Each row comes from the steps of one path. Every step used is in the known rows, and no mark comes twice. Write the path behind each row, first mark first.
Known rows
r, x, z, y: -2.15; -3.67; 3.97; -2.35; -0.27; -2.38; 1.15; 0.81; -3.37; -1.46; -0.73; 2.98; 0.10; 0.09; -2.71; 2.42; -4.34; -3.85; 0.23; 3.71; -1.87; -1.47; 2.33; 3.88; 0.54
p, a, n: 1.94; 1.67; 3.37; -3.02; -0.56; 1.63; -2.31; 0.21; -2.73; -0.48; -1.03; -1.59; 6.14; 4.15; -0.29; 2.10; -0.63; 2.63; -2.53; -1.19; -1.57; 0.95; -0.23; 1.97; 0.49
z, y: -0.70; -4.32; 3.15; -0.79; -0.31; -0.43; -0.89; 0.65; -2.55; 1.10; -2.80; 4.57; 2.60; 2.12; 0.27; 1.08; -5.37; -1.02; 0.79; 0.25; -0.43; -1.06; 1.45; 2.48; 0.04
m, y, z, n: 2.76; -3.08; 3.79; -1.72; 1.22; -1.33; 0.76; 1.51; -0.08; 0.61; -2.69; 1.45; 0.11; 0.02; -1.24; -2.33; -5.92; -1.27; 0.37; -0.18; -1.27; -0.51; 3.66; 2.22; 0.07
l, n, z, x, u: -0.07; -0.96; 1.94; -5.74; 3.57; -1.57; 0.39; 0.62; -0.21; 3.01; -1.64; -0.13; -0.49; 2.97; -3.23; -0.97; -1.06; -1.52; 0.76; 2.66; 2.49; 5.86; -1.54; 1.24; -2.92
p, q: 1.15; -2.24; 0.95; -1.73; 3.20; 4.05; 1.72; 1.81; -1.04; -1.78; -2.17; 0.43; 7.48; 5.64; -0.45; -1.21; -4.05; 2.83; -1.08; 1.66; -3.52; -0.11; 0.82; 1.18; -1.66
z, x: 1.67; -2.33; 2.74; -2.24; 1.35; 0.37; -2.69; 0.62; 1.91; 0.73; -3.51; 1.29; 4.69; 4.70; -0.79; 0.03; -3.72; -1.02; 0.72; 0.67; 0.25; 1.08; -0.53; 2.66; -1.18
m, n, z, y, q: -0.95; -5.06; 2.50; -0.01; 0.34; 0.58; 1.66; 0.17; -0.08; 1.22; 0.28; 4.67; 0.19; 0.34; -0.75; -0.56; -7.26; 3.25; -0.02; 1.55; 0.40; -0.49; -4.20; 2.18; -3.08
a, n, m, y: 0.18; 3.64; 0.41; -4.34; 1.34; 0.24; -1.99; -0.81; 0.15; 4.38; -2.37; 2.44; -2.20; 0.11; 0.96; -0.50; -2.11; 3.16; -0.24; -3.32; 0.54; 0.13; 0.49; -2.83; -1.35
y, z, x, u: 3.17; -3.41; 2.86; -3.58; 2.48; -1.89; -2.12; 3.02; -2.47; -1.28; -4.70; -0.46; 0.09; 2.30; -1.91; -0.92; -6.10; -1.52; -1.28; 3.57; -1.01; 3.73; 0.24; 2.62; -1.24
z, x, u: 1.82; -1.18; 1.89; -3.54; 3.17; -0.21; -1.63; 0.92; -1.23; 1.39; -4.17; 1.15; 3.08; 3.80; -0.60; 0.72; -4.18; -2.11; 0.29; 2.56; 0.67; 3.35; -1.97; 2.84; -1.78
l, n, m, y: -0.52; 1.20; -0.65; -2.85; 2.21; 2.32; 0.41; -1.91; 1.59; 5.80; -1.42; 3.64; -3.26; 0.20; -2.70; -1.37; -2.59; 1.97; 1.14; -1.90; 2.48; 0.44; 1.44; -1.58; -0.32
a, y, q: -1.91; 0.58; 1.09; -1.86; 1.02; 4.55; 1.08; 0.20; 1.98; 0.06; 3.05; 3.77; 3.22; 1.47; 2.23; -0.67; -7.81; 5.09; -3.40; -1.54; -1.62; 1.11; 1.83; 4.01; 0.95
x, z, n, m, y, a: -1.02; 4.95; -0.51; -2.26; 3.11; 2.23; 0.49; 0.17; 0.98; 1.69; -1.73; 2.72; -2.94; -1.60; -4.51; -0.82; -2.19; -0.79; 2.31; 1.42; 1.68; -1.65; 4.66; 1.26; 0.71
p, a, y: -0.38; 1.31; 2.30; -0.94; -0.11; 3.82; 1.47; -1.24; -1.11; 0.76; 2.50; 0.06; 4.41; 4.45; 0.35; 4.29; -3.68; 3.63; -0.26; -1.75; -2.74; 0.00; 2.63; 2.91; 3.67
a, y, z, x, r: 0.59; -2.14; 4.18; -2.55; 2.23; -0.22; -2.68; 0.32; -1.20; -2.07; 2.23; -1.14; 0.24; 3.42; -0.99; 1.84; -6.75; 3.56; -0.92; -1.30; -2.76; -0.91; 4.64; 0.71; -1.14
l, n: 0.10; -1.19; 1.27; -3.30; 1.56; 2.40; -0.58; 0.27; 0.00; 2.76; -0.61; 1.82; 3.67; 2.96; -2.29; -2.61; -1.85; 0.14; -0.95; 1.51; 0.65; 2.63; 1.04; 2.37; -1.07
r, x: 0.12; -1.87; 1.92; -2.73; -0.53; 1.22; -0.15; 1.72; 0.57; 0.72; -0.42; 3.76; 4.12; 2.43; -1.34; 2.37; -4.61; -1.97; 0.44; 3.31; -2.06; 0.24; 0.60; 3.74; -0.22
r, x, z: -0.54; -1.02; 2.36; -3.41; 1.05; 0.13; 1.48; 1.10; -1.00; -0.47; 0.04; 1.07; 2.73; 1.95; -2.77; -0.47; -3.13; -3.08; -0.20; 4.81; -3.19; 0.56; 2.36; 4.10; 0.62
l, n, z, y: -2.65; -4.08; 3.23; -3.06; 0.12; -1.55; 1.11; 0.34; -1.65; 2.69; -0.06; 3.39; -0.90; 1.35; -2.46; -0.59; -2.35; -0.33; 1.35; 0.27; 1.34; 1.67; 1.88; 0.92; -1.18
a, n: 0.88; 1.19; 2.38; -4.84; 0.49; 0.44; -3.04; 1.49; -1.61; 1.24; -1.64; 0.81; 4.64; 2.79; 1.25; -1.66; -1.36; 1.28; -2.29; -0.13; -1.30; 2.28; 0.13; 1.18; -2.19
p, a, n, l: 1.50; 2.86; 2.31; -2.18; -1.86; 0.47; -3.52; 0.74; -1.55; 1.02; 0.20; -1.96; 7.04; 1.35; -1.03; 2.22; -1.32; 4.77; -2.69; -0.17; -2.19; 1.72; -2.39; 0.63; -0.96
n, z: -0.60; -1.76; 1.89; -2.33; 1.18; 0.82; 1.55; 1.37; 0.97; 3.19; -0.54; 2.27; 3.51; 4.50; 0.05; -2.45; -3.56; -0.15; 2.16; 1.31; -2.63; 1.63; 2.11; 1.28; 0.16
z, y, a: -2.11; -1.38; 2.07; -0.56; 0.12; 1.15; -2.88; 2.83; -1.04; -1.42; -1.24; 5.26; 1.22; 0.61; -1.80; 2.98; -5.66; -0.35; 0.05; 2.80; 0.57; -2.88; 3.08; 4.02; -0.10
m, n: 2.24; -2.13; 0.80; -1.26; 1.86; 2.73; -0.41; -0.16; -0.30; 3.67; -1.17; 1.87; 4.31; 3.66; -0.89; -1.25; -3.48; 0.69; 1.03; 3.78; -1.23; 0.89; -3.82; 1.72; -2.59
a, y, z, x, u: 0.83; -0.86; 2.70; -4.59; 2.28; -1.46; -0.80; 1.90; -2.37; -1.05; -1.02; -0.53; -2.48; 1.28; -0.26; 1.04; -6.31; 1.04; -1.73; 1.56; -1.70; 4.26; 1.90; 2.32; -0.37

Write each row's path
1.04; 0.16; 1.27; -1.48; -1.08; 1.05; -1.50; 1.15; 0.48; 3.81; -1.88; 2.63; 7.68; 0.14; -1.32; -0.73; -3.45; 0.03; 1.36; 1.42; -0.79; 2.93; -1.15; 2.38; -2.16	z, n, l
-0.28; 1.94; 1.02; -3.43; 0.98; -0.10; 3.02; -1.48; -0.09; 2.87; -1.75; 3.11; -2.55; -1.87; -3.97; 1.40; -2.26; -3.04; 3.09; 0.65; 0.23; -0.45; 2.34; 1.02; 0.48	r, x, z, n, m, y
-1.76; 3.88; 1.76; -5.03; 0.95; 0.52; -2.90; 4.06; 0.93; -0.25; 1.25; 0.88; 1.39; 1.61; -0.98; -0.81; -0.81; 2.19; -1.39; 2.41; -0.78; 1.31; 2.51; 1.53; -2.37	y, a, n, z
0.91; -2.24; 1.18; -1.72; 1.88; 1.29; 1.72; 0.15; 0.50; 4.69; 0.04; 1.49; 2.58; 3.94; -0.96; -2.24; -2.81; 0.95; 2.81; 3.63; -1.80; 1.78; -3.26; 0.55; -2.61	m, n, z
-0.30; 0.83; 2.18; -3.23; -1.14; -0.98; 0.76; 1.30; -0.44; 1.16; 0.03; 1.14; 5.30; -2.07; -4.31; 0.38; -2.38; -2.85; 0.85; 4.98; -2.14; 2.57; -0.24; 3.85; -1.71	r, x, z, n, l
-1.00; 6.37; -1.18; -4.87; 0.14; 3.75; -5.45; 2.73; -0.37; 0.75; -1.80; 2.98; 0.03; 0.16; -1.97; 0.86; -0.89; 3.50; -1.50; 1.04; 1.09; 1.48; 1.74; 0.05; -1.84	y, a, n, m
0.11; 0.82; -0.60; -1.21; 1.96; 1.92; 0.51; -1.23; 1.60; 5.24; -2.58; 4.33; -1.57; 1.45; -0.16; -0.53; -4.90; 1.65; 2.54; -1.83; -0.09; -1.48; 1.74; -1.36; 0.96	n, m, y
-0.10; -2.12; 2.93; -4.40; 1.81; -0.85; -0.54; 0.29; 2.78; 2.21; -0.83; 0.13; 1.27; 4.12; -3.41; -1.74; -0.71; -0.39; 1.06; 0.61; 2.11; 3.68; -0.10; 1.20; -2.37	l, n, z, x
-0.06; 0.50; 2.36; -2.60; -1.83; -0.09; -0.60; 2.02; -0.95; 1.39; 1.30; 1.04; 2.38; -2.18; -1.05; -0.60; -5.45; 3.15; -0.74; 0.70; -3.22; 3.98; 2.65; 1.92; -0.66	a, y, z, n, l
1.02; -0.30; 2.49; -3.07; 1.96; 1.05; 1.53; 0.04; -2.40; 1.15; -2.69; 0.27; 5.40; 2.65; -2.09; -3.68; -1.19; -3.27; 1.02; 2.04; -1.47; 2.39; 2.70; 3.84; 0.01	x, z, n
-0.58; 4.08; 1.81; -3.49; 2.33; 0.00; -3.69; 2.42; 2.02; -0.26; 0.85; 1.49; -0.40; -0.22; 0.20; 0.42; -2.95; 2.14; -2.77; 0.53; 0.50; -2.59; 2.23; 1.48; -2.01	m, y, a, n
0.80; -2.05; 3.68; -3.28; 0.46; -0.70; -1.79; 1.64; 0.62; -1.79; -0.24; -0.31; -0.71; 2.29; -0.33; 0.34; -5.86; 2.12; -1.33; -0.33; -2.12; 2.20; 3.11; 2.16; 0.34	a, y, z, x
-3.83; 4.31; 1.46; -5.62; -1.41; -0.86; -3.69; 2.43; -3.86; -2.92; -0.67; 3.45; -5.25; -3.95; -4.87; 4.85; -1.04; -0.08; -1.70; 3.23; 1.07; -0.74; 2.76; 1.48; -1.49	r, x, z, y, a, n, m
-2.36; -1.92; 3.98; -3.59; -0.85; -1.68; -0.83; 1.76; -1.32; -1.18; 0.08; 3.46; 0.38; -0.52; 1.50; -0.82; -5.18; 3.66; -3.50; -2.09; 0.38; 0.85; -0.09; 1.64; -2.50	a, n, z, y, q
-1.16; 5.42; 0.85; -2.66; 1.28; -1.04; -4.82; 2.85; 3.38; 1.25; 2.09; 1.34; 0.49; -3.03; -0.39; 0.51; -3.54; 4.39; -3.00; 1.55; -0.08; -1.97; 0.11; 0.38; -3.31	m, y, a, n, l
-3.35; 2.00; 3.93; -5.13; -0.48; -2.65; -3.25; 3.51; -3.42; -4.95; 1.05; 1.81; -2.05; -2.69; -3.48; 4.02; -1.66; -1.58; -3.33; 4.62; -0.07; -1.72; 3.00; 4.21; -2.04	r, x, z, y, a, n
2.50; -1.01; 0.78; -2.92; -1.29; 2.43; -1.03; 1.78; -2.62; 1.49; -5.44; 2.93; 0.44; 0.33; -3.35; -1.84; -3.93; 0.10; 1.73; 0.30; -0.60; 3.70; 3.14; 0.67; 0.24	y, z, n, m
-1.85; 1.39; 2.98; -3.50; -0.54; -0.62; -5.37; 3.40; -2.53; -2.28; -0.88; 3.28; 0.51; -0.63; -0.65; 2.85; -2.75; 1.32; -2.71; 1.47; 1.17; -1.48; 2.00; 2.73; -2.45	z, y, a, n
-0.22; 1.90; 0.53; -4.52; -0.68; 1.81; 1.59; -0.18; -2.17; 1.70; -2.75; 2.96; 1.11; -0.38; -4.96; 1.07; -0.99; -3.36; 2.60; 2.47; -0.44; 2.71; 1.88; 2.27; 0.10	r, x, z, n, m
0.95; 1.43; 0.23; -1.91; 0.99; 1.97; 0.70; -1.58; 0.75; 5.37; -3.83; 4.56; 0.05; 0.29; -1.05; 0.10; -3.43; -0.17; 3.75; -2.77; 1.66; 0.00; 1.32; -0.55; -0.02	z, n, m, y
-0.49; 4.03; 1.36; -4.54; 0.85; 2.08; -5.11; 3.68; -0.02; -1.27; -0.16; 1.39; 3.20; 1.23; -0.56; 0.14; -1.64; 1.89; -3.11; 2.50; -0.25; 0.45; 1.74; 2.70; -2.32	y, a, n
0.38; -0.52; 3.07; -4.10; 0.17; 0.02; 2.02; 0.85; -1.74; -0.24; -1.03; 1.40; 4.30; 0.87; -3.56; 0.34; -1.56; -5.04; 1.04; 4.02; -1.61; 1.82; 2.03; 5.07; -0.33	r, x, z, n
0.24; 2.12; 0.58; -2.52; 2.71; 0.87; 2.39; -2.21; -0.63; 4.26; -3.28; 2.05; -1.46; -0.09; -2.55; -2.56; -1.93; -1.37; 3.25; -1.19; 0.41; 0.19; 3.08; -0.24; 0.84	x, z, n, m, y
-0.36; 1.09; -1.20; -3.79; 0.69; 4.19; -1.07; -0.71; -0.44; 4.65; -2.37; 3.49; 0.38; 1.80; -3.56; -1.76; -1.40; 1.74; 0.72; 0.04; 1.72; 3.48; 0.94; -0.33; -0.57	l, n, m
2.12; -1.93; 2.83; -0.79; -0.17; -2.53; -0.43; 1.97; 1.13; 2.04; -1.45; 1.36; 1.10; -2.72; -1.81; -2.16; -6.59; 0.90; 0.15; 0.81; -1.89; 0.22; 1.50; 0.96; -1.28	m, y, z, n, l
2.90; -3.28; 3.22; -2.58; -0.51; 0.64; -0.68; 2.71; -2.27; -0.49; -3.65; 1.42; 3.76; 1.64; -2.12; -2.70; -4.61; -1.56; -0.03; 1.77; -1.88; 2.67; 3.25; 3.40; -0.20	y, z, n
1.90; -0.34; 4.09; -1.80; -1.69; 2.37; 1.50; 0.44; -3.25; -1.91; 0.61; -1.21; 2.89; 1.85; -1.98; 3.33; -3.99; 2.38; -0.71; -1.37; -2.84; 1.97; 4.39; 3.61; 3.32	p, a, y, z, n
3.10; -4.41; 4.22; -1.40; 2.19; -2.95; -1.73; 1.47; 2.51; -0.98; -3.01; -0.04; -1.92; 1.71; -1.29; -1.39; -6.98; -0.15; -0.47; -0.19; -0.66; -1.69; 2.04; 1.20; -0.27	m, y, z, x
-2.07; -1.62; 4.43; -4.45; -0.81; -3.56; -1.24; 1.52; -3.10; 1.25; -1.14; 2.26; 0.09; 1.23; 1.17; 0.21; -1.93; 0.82; -0.08; -1.34; -0.65; 1.36; 1.03; -0.16; -2.31	a, n, z, y
-0.82; 3.25; 2.91; -5.43; 1.08; -1.13; -4.93; 3.70; 2.78; -1.73; -0.31; -0.42; 0.83; 2.23; -1.75; 0.85; -0.26; 1.41; -1.09; 1.65; 1.32; 1.61; 0.69; 1.39; -3.61	y, a, n, z, x
2.67; 0.70; 2.64; -4.88; 0.77; -3.11; -4.52; 0.98; 0.58; 0.12; -4.53; -0.36; -5.84; -0.81; -1.41; -0.58; -3.52; 3.09; -1.51; -3.06; 1.14; 0.90; 0.79; -2.90; -2.12	a, n, m, y, z, x
2.05; -2.97; 2.30; -2.15; 1.93; -0.44; -0.26; -0.28; 2.39; 3.18; -1.55; 0.12; 2.01; 4.55; -1.90; -0.40; -2.19; 0.36; 3.16; 2.80; 0.28; 2.04; -5.21; 0.43; -4.06	m, n, z, x
2.64; 1.90; 2.27; -2.73; -0.51; -0.07; -1.73; 0.10; -2.46; -0.15; -2.32; -1.37; -3.72; 0.09; -2.16; 1.48; -3.18; 5.20; -2.08; -3.32; -1.34; -0.72; 2.34; -2.25; 1.84	p, a, n, m, y, z
1.41; -1.38; 0.57; -1.40; 1.19; 0.49; -0.03; 0.80; 0.24; 2.49; -3.24; 2.96; -4.68; 0.03; -1.65; -2.32; -6.82; 2.19; 0.92; -0.74; -1.67; -0.96; 3.88; -1.61; 1.44	n, m, y, z
-0.53; -4.86; 2.99; -0.81; 0.35; -1.31; 1.23; -0.17; -1.99; 3.72; -0.83; 3.37; -0.16; 2.05; -0.96; 0.73; -4.01; 0.32; 3.22; 2.47; -0.55; -0.08; -3.13; 0.38; -2.79	m, n, z, y
2.26; 0.51; 3.08; -4.16; 2.57; -2.69; -5.41; -0.49; -1.17; -0.11; -1.97; -1.17; -5.08; 0.33; -2.06; 0.90; -4.35; 4.43; -1.06; -4.10; 0.59; -2.19; 2.26; -4.33; -3.50	a, n, m, y, z, x, r
